Known rows, with every step that occurs
mene-pari-kasuvo-pase-mizolo: [ 18  36  71  -6   2 -18 -20  14  63 -21   1  -8 -12  24  40   5 -33 -15
  33  13 -25 -41 -29 -15 -56  52   9  16   7  22  24  -5  -5 -30  43]
movazaz-mizolo-dezer: [-25   1 -48 -30 -32  54 -17 -29 -16   4  24  18 -38  10  19  56  18  39
   9 -51 -10   4  -3  14  17 -34  -5 -29   5  -2 -28  17  31 -31  -6]
sali-levap: [ -1   9  44  39 -66  29  40  28 -23 -22 -25  -7  17 -11 -33   2 -35   6
 -52  -5 -27 -21  98 -12  49 -34  33   4 -47 -17 -12  38 -14  12 -36]
kasuvo-pase-mizolo: [-30  26  90  -2 -14  18  18  12  46 -28   9  19  11  31   6  12 -46 -49
  32  65 -11 -68  46 -59  -4  16  32  16 -36  32  13   9  -6 -11  14]
pase-mizolo-dezer-revimol-movazaz: [-44   8  -5 -40 -15  75 -55   3   6  36  39  48 -38  73  39  60 -16  24
  75 -23 -46  -3   4 -10 -15 -14  33 -15 -21  38  14 -18  47 -42 -21]
revimol-movazaz-mizolo-pase: [-13  -1 -64 -23  -1  40   0 -42 -30   6  14 -33  15 -41  11  45  60  18
  -4 -58 -14  31 -25  13   8  -6 -17   6 -29 -41  -9  40  13  27  -5]
revimol-movazaz: [ -5 -13   3   1  13  26  10 -19   5 -12 -10  -5  -6 -15  -8   9   0 -18
   4 -20 -22   6   7  -1  24 -13  19 -22  -6 -25  19  20   8  17 -19]
dezer-mizolo: [ -9   3  23 -13  -3  17  34 -13  -6 -12 -36   0  -4 -39 -27  25  18 -20
  -5 -33 -17  23  19 -13  35 -29  -4 -12  40 -21  -5   6  -9  -1 -25]
pari-kasuvo-pase-mizolo-dezer-revimol: [-28  38  14 -48   4  35 -46  23  52  29  13  34 -24  84  52  45 -43   8
  71   3 -28 -32 -16 -48 -57  16  44  -3  -3  26  25 -48  18 -59  22]
dezer-revimol-movazaz-mizolo: [-21  -4 -59 -45  13  65 -48 -37  -4  48  -1 -14 -32  12  32  46  20  29
  18 -80 -27  40 -53   0 -29 -34  30 -43   9 -39  -1 -20  23  -8 -21]
pari-kasuvo-pudag: [ 12 -10  14   9   7 -26  17  12  42 -25 -20  30 -13  11 -16 -18  10 -12
 -15   0 -10   3 -29  17 -10   3   7 -18  24 -19  42   6  -1   6  18]
kasuvo-pase: [ -7  11  48  -2   4   4  30  -7  28 -30 -23  -9  18   1  -8  -8 -36 -48
   0  45  12 -44  42 -52   3   2  32  -5  -9  -8   9  -1 -17   2   1]
mizolo-pase: [  2   4  13  19 -22  -5  42  -3 -39 -44  -6  11  48 -49 -34  -7  21 -39
 -39  14  13 -21  51 -24  57   0 -13  51 -28  -1  -6  52 -20  48 -23]
mene-pari-kasuvo-pase: [ 36  24  39  -8  17 -31 -12   0  48 -22 -24 -29  -8   0  29  -9 -25 -11
   5  -2  -7 -20 -35  -8 -53  40   9   0  28  -9  20 -12 -13 -20  33]
dezer-revimol-movazaz-mizolo-pase-kasuvo: [ -17    7 -110  -15   27   17  -40  -29  -26   67    3  -34   14   -5
   38   26   46    4    0  -66   10   60  -58   -5  -33  -15   -3   -3
   -6  -41  -19  -32   13   30   -6]
pudag-mene-pari-kasuvo-pase-mizolo: [ 31  13  56 -17  12 -34 -50   3  55   1  23 -30 -14  24  51  10 -31 -10
  32  48 -14 -35 -58  32 -44  76  -9  17  -2  24   0  -6   9 -28  49]
mizolo-pase-kasuvo: [  4   8 -22  55   1 -53  41  11 -33 -16  -9   0  61 -43 -21 -33  19 -69
 -49  26  45  -4  36 -30  44   6 -27  54 -18  -5 -17  19 -22  70  -3]
kasuvo-pase-mizolo-dezer-sali-levap: [-59  37  32 -17 -85  60   8  67  11  13  26  11   5  67   7  55 -62  42
  49  27 -21 -44  85 -41 -53   9  27  -6 -94  61  -9 -32  21 -55  -4]
mizolo-dezer: [-14  -6  -4  -7 -25  30   1  -5 -13 -20   8  40 -21  17  -6  21 -13   4
   9  -5  -4 -14  41  -4  38 -25  11 -15   2  15  -5  13  21 -20 -24]
pudag-kasuvo-pase-mizolo-viduta: [-37  22  59 -37  14  46 -42   4  30 -13  33  -7  -5  37  26  20 -32   3
  45  60  -2 -58  25 -45 -40  25  45   0   8   2 -12  -9   0 -35  46]
pari-kasuvo-pase-mizolo: [-13  35  66  -9   2   4   3  28  65 -19   1  21  -2  36  23  14 -41 -36
  36  32 -27 -55   4 -53 -23  28  31  15 -11  16  31  -3  -7 -22  36]
sali-dezer-revimol-movazaz: [-37   0 -47 -31  12  15 -28 -10 -27  63 -31  31 -23  13   7  17 -32   5
  38 -30 -48  40 -45  28 -30 -31  40 -31   5  -7  34 -49  21 -22 -29]
pudag-mene-pari: [ 40 -21  32   7   0 -32 -28 -24   1 -15   8 -31 -12 -24  11 -13  -9 -12
 -22  27   7 -11 -27  57  15  35 -24   1  12   8 -21  19   6   6   4]
pase-kasuvo-pari: [ 17  -8 -13  65  15 -79  16  23  19   4 -26 -10  22  -8  21 -69 -10 -76
 -28  20  51   5 -10  10   2   7 -21  12  15  -3 -18  -9 -21  28   9]
viduta-mizolo-pase-kasuvo: [ 31  -5 -37  32   7 -47  35  -3 -76 -19   5 -27  46 -52 -26 -29  50  17
 -24 -16  34   7  47 -52  37  -7 -31  52 -21   6 -38  38   1  70  -8]
pase-mizolo-dezer-sali-levap: [ -59   22   23   -1 -111   67    4   79  -19    5   39   48  -14   53
   -9   59  -44   55   31  -10  -40  -30   88   -9  -11  -11    9    0
  -88   76  -15   -4   34  -44  -26]
mizolo-pase-kasuvo-pari-mene: [  40   -9  -34   66   10 -111   26   28  -10   -7   -2  -20   45  -37
   18  -60   30  -75  -44   18   54   24  -33   41   -5   34  -60   65
  -13   12  -13   20  -20   50   18]
pudag-kasuvo: [ -8 -14  22   3   2  10  -9 -21  17 -21   0  11   0  -7 -10 -17 -19 -18
 -21  15  11 -32   8  -8  32   5  27 -30  29 -15 -10   9  -8   6   3]
kasuvo-pudag-zuto-levap: [ 43 -36  44   0  63  31  11 -52  26   5  14  -3  -5  12 -70 -59  -1  74
 -43  51  23  -4  -5  16  66 -11  -2 -38  41 -18  36 -20 -54  -6 -11]
sali-dezer: [-27   2   8   8 -18 -17  24   4 -26   0 -30  53  -8 -19 -26  -5 -40 -28
   2  14 -31  -8   9  23  21 -26  17  -2   1  14  21  -1   1  -8 -17]
pase-kasuvo: [ -1   0   2  61  10 -48  27  14   8 -11 -18  10  15 -15 -11 -37 -18 -75
 -38  23  31 -10  27 -27  36 -11  -1   2  13  -6 -11  -6 -12  43   2]
dezer-revimol-movazaz: [-11  -8 -19 -24  18  43 -31 -19  -2  29 -18   0 -15  15  11  16  -4  -2
  16 -42 -21  24 -16 -15 -10 -26  41 -30   6 -26  18 -22  11   4 -35]
zuto-levap: [ 42  -8  50   0  26  33  10 -14  -6  -5 -27  -2   9  -3 -36 -19 -27  21
 -36  23   3 -45  50 -22  76 -37  21 -16   3 -18  14  -1 -44   6 -22]
dezer-mizolo-viduta: [-13  11  16 -36   8  48   7   6 -42 -13 -25 -16 -21 -42 -19  51  38  18
  13 -41 -26  35  30 -17   4 -44   0   5  51 -37 -17   8  -3 -19 -10]

Rows
[ 44 -28  28  35  -5 -66   9  22  24 -29  -8  -2 -19 -12  21 -44  -4 -46
 -18  -3   7   5 -42  64 -13  14 -25  15   9  19  11  32  -8  -4   5]	kasuvo-pari-mene
[-15   1  28 -16  20   8  -8 -29  43 -12  -6 -18  15  13   7 -16 -37 -24
   3  49  24 -45   8 -35  -9  25  42 -34  20 -22  -6 -20 -14 -11  22]	pudag-kasuvo-pase
[ 13 -42  16   8   4 -30   3 -20  19 -17   4   2  -5   5 -22 -24  13 -18
 -24  60  18   4 -22  61  14  17 -11 -23  -1  -7   7  14  12  20   4]	kasuvo-pudag-mene
[  41  -20  -11   74   18 -111    8   34   31    0  -12  -10   -3   -6
   31  -69   -5  -82  -33   13   42   22  -50   52  -21   19  -37   15
   20   12   -4   -6  -11   23   25]	pase-kasuvo-pari-mene
[-18  14 -74  10   8 -84  32   7 -45  55 -49  -2  43 -51   3 -22  24 -36
   8  -9  10  70 -45  55 -22   2 -49  36  19  -4 -10 -32 -14   3  -1]	sali-dezer-mizolo-pase-kasuvo-pari
[  8 -32  36  15  27   9  25 -39  31 -25  24  16 -11  -2 -62 -50   8  26
 -36  40  17  11 -13  14  45   3  -8 -24  39  -4  28   5 -26   5  -8]	kasuvo-pudag-zuto
[-40  -4 -29 -18 -60  38   6  39 -24  -4  16  44 -21  16 -19  36 -19  35
  17 -27   3  -5  39  -7  -9 -15  -7 -28 -26  48 -10 -25  28 -29 -29]	mizolo-dezer-sali
[-22  35  33 -29  -4  23 -16  25  56  -4  17  31 -17  63  38  39 -40  -6
  60  22 -27 -45   5 -41 -31  25  28   4 -10  28  24 -15  15 -50  34]	pari-kasuvo-pase-mizolo-dezer
[-17   3 -80 -46   8  55 -38 -39 -30  47   5 -25   3  -9  27  46  49  31
   8 -76 -16  46 -46  -1 -23 -20   8  -6 -15 -38  -8  -4  16  14 -22]	dezer-revimol-movazaz-mizolo-pase
[-16  10 -12 -28 -10  63 -23  -4 -40 -16  16 -13 -38 -26   9  53  36  37
  -5 -49 -18   3  10  -6  -6 -46   2   3  17 -32 -32  36   9 -13  12]	movazaz-mizolo-viduta
[-38  20 -15 -43   3  21   7   9 -63  26 -40  17 -29 -39 -20  49   7  23
  35 -31 -52  49  -2  27 -17 -48   2   0  45 -19   2 -21   7 -42  -7]	sali-dezer-mizolo-viduta
[ 19   1 -36  59   5 -83  31  18 -22  -3 -16 -19  67 -39   8 -61  26 -70
 -41  24  60   9   4   4  15  21 -45  63 -16  -3 -25  17 -29  57   5]	mizolo-pase-kasuvo-pari
[-24   4 -64 -64  23  88 -71 -22 -33  48   8 -28 -47  10  40  65  36  61
  32 -89 -33  49 -43  -4 -54 -47  31 -27  18 -50 -11 -19  26 -22  -9]	dezer-revimol-movazaz-mizolo-viduta
[-40  14  24 -26 -35  60 -41  16   1  15  35  69 -33  71  25  46 -28   7
  53  -3 -32 -29  28 -23   4 -20  30   0 -16  56   2 -11  36 -40 -22]	pase-mizolo-dezer-revimol
[-31  16 -32 -25 -14 -17  42 -11 -62  24 -42  22  27 -60 -33  26  20 -12
  10 -16 -31  45  -5  28  16 -18 -22  28  10  -4   5  -5  -5  -3 -22]	sali-dezer-mizolo-pase
[  6  22  32  -8  19 -10  14  11  50 -20 -27  -4   4   9   8  -1 -32 -34
   7  14  -7 -33  -2 -49 -18  16  30  -5  10 -20  25 -13 -18  -9  25]	pari-kasuvo-pase
[-61  27  31 -33 -49  44   0  43  26   1  34  34  -6  60  13  47 -49  10
  67  37  -5 -49  45 -48 -52  19  15  -9 -57  72   3 -38  25 -51   7]	kasuvo-pase-mizolo-dezer-sali
[ 47 -11  28   7  36 -27 -16 -28  49 -16  13  -9 -30  -3 -15 -43  10  47
 -22  -8  -2  21 -77  45 -18  41 -25 -15  66  -6  36  -7 -22 -17  26]	mene-pari-kasuvo-pudag-zuto
[  66  -23  -47   44   16 -102   20   14  -56  -12   12  -45   29  -46
   10  -54   61   13  -19  -25   40   33  -21   16  -10   19  -62   62
  -17   22  -34   39    3   53   11]	viduta-mizolo-pase-kasuvo-pari-mene
[ 38 -37  21   7   7 -49 -17 -26  22 -15   7 -20 -12  -1  -3 -30  19   0
 -21  48  16  13 -52  89 -18  38 -28 -22  13   0   3  10  16  10  13]	kasuvo-pudag-mene-pari
[-23  -8 -63 -46   6  63 -51 -21 -15  43   5  17 -36  48  29  43  -3  37
  44 -52 -22  32 -10   1 -13 -31  34 -43   6  -6   7 -37  41 -34 -37]	mizolo-dezer-revimol-movazaz
[-31   8  16  27 -99  34  44  74 -32  -9 -17   1  14 -12 -49  16 -41  38
 -38 -26 -16 -11  89 -16  -6 -24  11 -12 -75  20 -17  -5  -6   1 -39]	dezer-sali-levap
[  9 -23   6   6   7 -24 -19 -15  29  -6  -7 -10   7   0  23 -50 -13 -18
 -11  12  27 -18 -25  29   0  23   7 -18  30 -12 -19   7 -15 -10  10]	pudag-kasuvo-pari
[-36  12  45  -6 -44  45  -9  16   7 -21  40  67 -25  45   9  40 -24  -7
  42  16 -29 -45  51 -14  33  -9  11  11 -25  59   3  26  31 -29  -9]	pase-mizolo-dezer
[ 46 -11 -50  34  11 -75  26   4 -68  -7   0 -44  52 -47  -1 -55  56  16
 -16 -18  47  18  18 -23  11   7 -48  60 -20   9 -43  35  -6  57  -2]	viduta-mizolo-pase-kasuvo-pari
[ 32 -19 -47  31  12 -63  38  -7 -61 -16   6 -24  45 -36 -33 -44  71  28
 -23  -1  42  25  22 -22  10  -2 -38  36 -19   2 -20  30   8  71   1]	viduta-mizolo-pase-kasuvo-pudag
[ 34 -30 -18  50  28 -97 -14  -8  26  12   2 -28   3   4   9 -57  13 -40
 -33  59  51  28 -60  74 -25  40 -40 -18  23  -3 -11 -24  11  34  32]	pase-kasuvo-pudag-mene-pari
[-45   3 -99 -38 -66  91 -20  16 -32  51  24 -30 -29  18  18  85  14 111
  23 -99 -40  49   5  35 -48 -28   0 -58 -64 -10 -26 -16  48 -41 -22]	revimol-movazaz-mizolo-dezer-sali-levap
[ 31  -2 -46  30  20 -93  31  12 -13  18 -23 -39  35 -55  14 -20  59 -54
 -22 -23  35  71 -52  47 -17  23 -71  45  26 -11 -19  -2 -17  28  11]	dezer-mizolo-pase-kasuvo-pari-mene
[ 47 -19  57  -1  61  56   3 -50   5   7  15 -11  -3 -11 -64 -41 -31  69
 -45  32  13 -29  25 -27 110 -19   5 -18  40 -12  13 -12 -73  -8 -24]	pudag-zuto-levap
[-31  35  83 -23  -2  48  -7  28  12 -30  20   3  -5  29  15  32 -29 -17
  48  56 -16 -58  57 -63 -31   1  35  31 -23  18   3  10  -1 -27  27]	kasuvo-pase-mizolo-viduta
[ 31  -9  -4  -1 -14  -4  35 -14 -83 -43   9 -17  35 -56 -38  -7  52  46
 -15 -27   5  -7  59 -47  50 -15 -19  49 -31  10 -27  68   2  49 -25]	viduta-mizolo-pase
[ 41  11  34  10   0 -29 -13   5  25 -30 -18  -5 -21 -18  14 -10  -8  -5
 -14 -33 -22 -10 -32  16 -13  22  -6   3  36  -5  16  14  -8  -6  15]	mene-pari-kasuvo
[-26  -8 -79 -43  -1  69 -33 -42  -9  26  26 -10 -40  12  34  66  32  51
  34 -72 -29  36 -33  29  -8 -24   2 -49  -3 -26  -9   9  46 -28  -6]	revimol-movazaz-mizolo-dezer
[  5  -6 -31  54   7 -70  45   7 -15 -14  -7   3  60 -26 -28 -50  42 -59
 -48  46  54  18  10   4  15  12 -34  34 -16  -9  -1   9 -12  70   9]	mizolo-pase-kasuvo-pudag
[ 51 -20  25  -8  70  16  -3 -28  47  11   3   1 -16  19 -45 -44  -2  75
 -32  19   3   3 -43  14  41   4   0 -33  54 -29  50 -27 -53 -17  14]	pari-kasuvo-pudag-zuto-levap
[ 39 -27   2  43  77 -25  12 -31  32  30   8 -12  10  13 -51 -83  -4  27
 -53  62  56  12 -16   6  51  -4 -17 -32  48 -19  18 -51 -53  22  10]	pase-kasuvo-pudag-zuto-levap
[ 26 -25   1  -1  17 -40 -10   1  42  -6  -3   6 -17  12  -3 -14  11  -9
 -14  28  -1  10 -60  56  -6  29  -7 -20  17 -19  23   3  11   6  26]	pari-kasuvo-pudag-mene
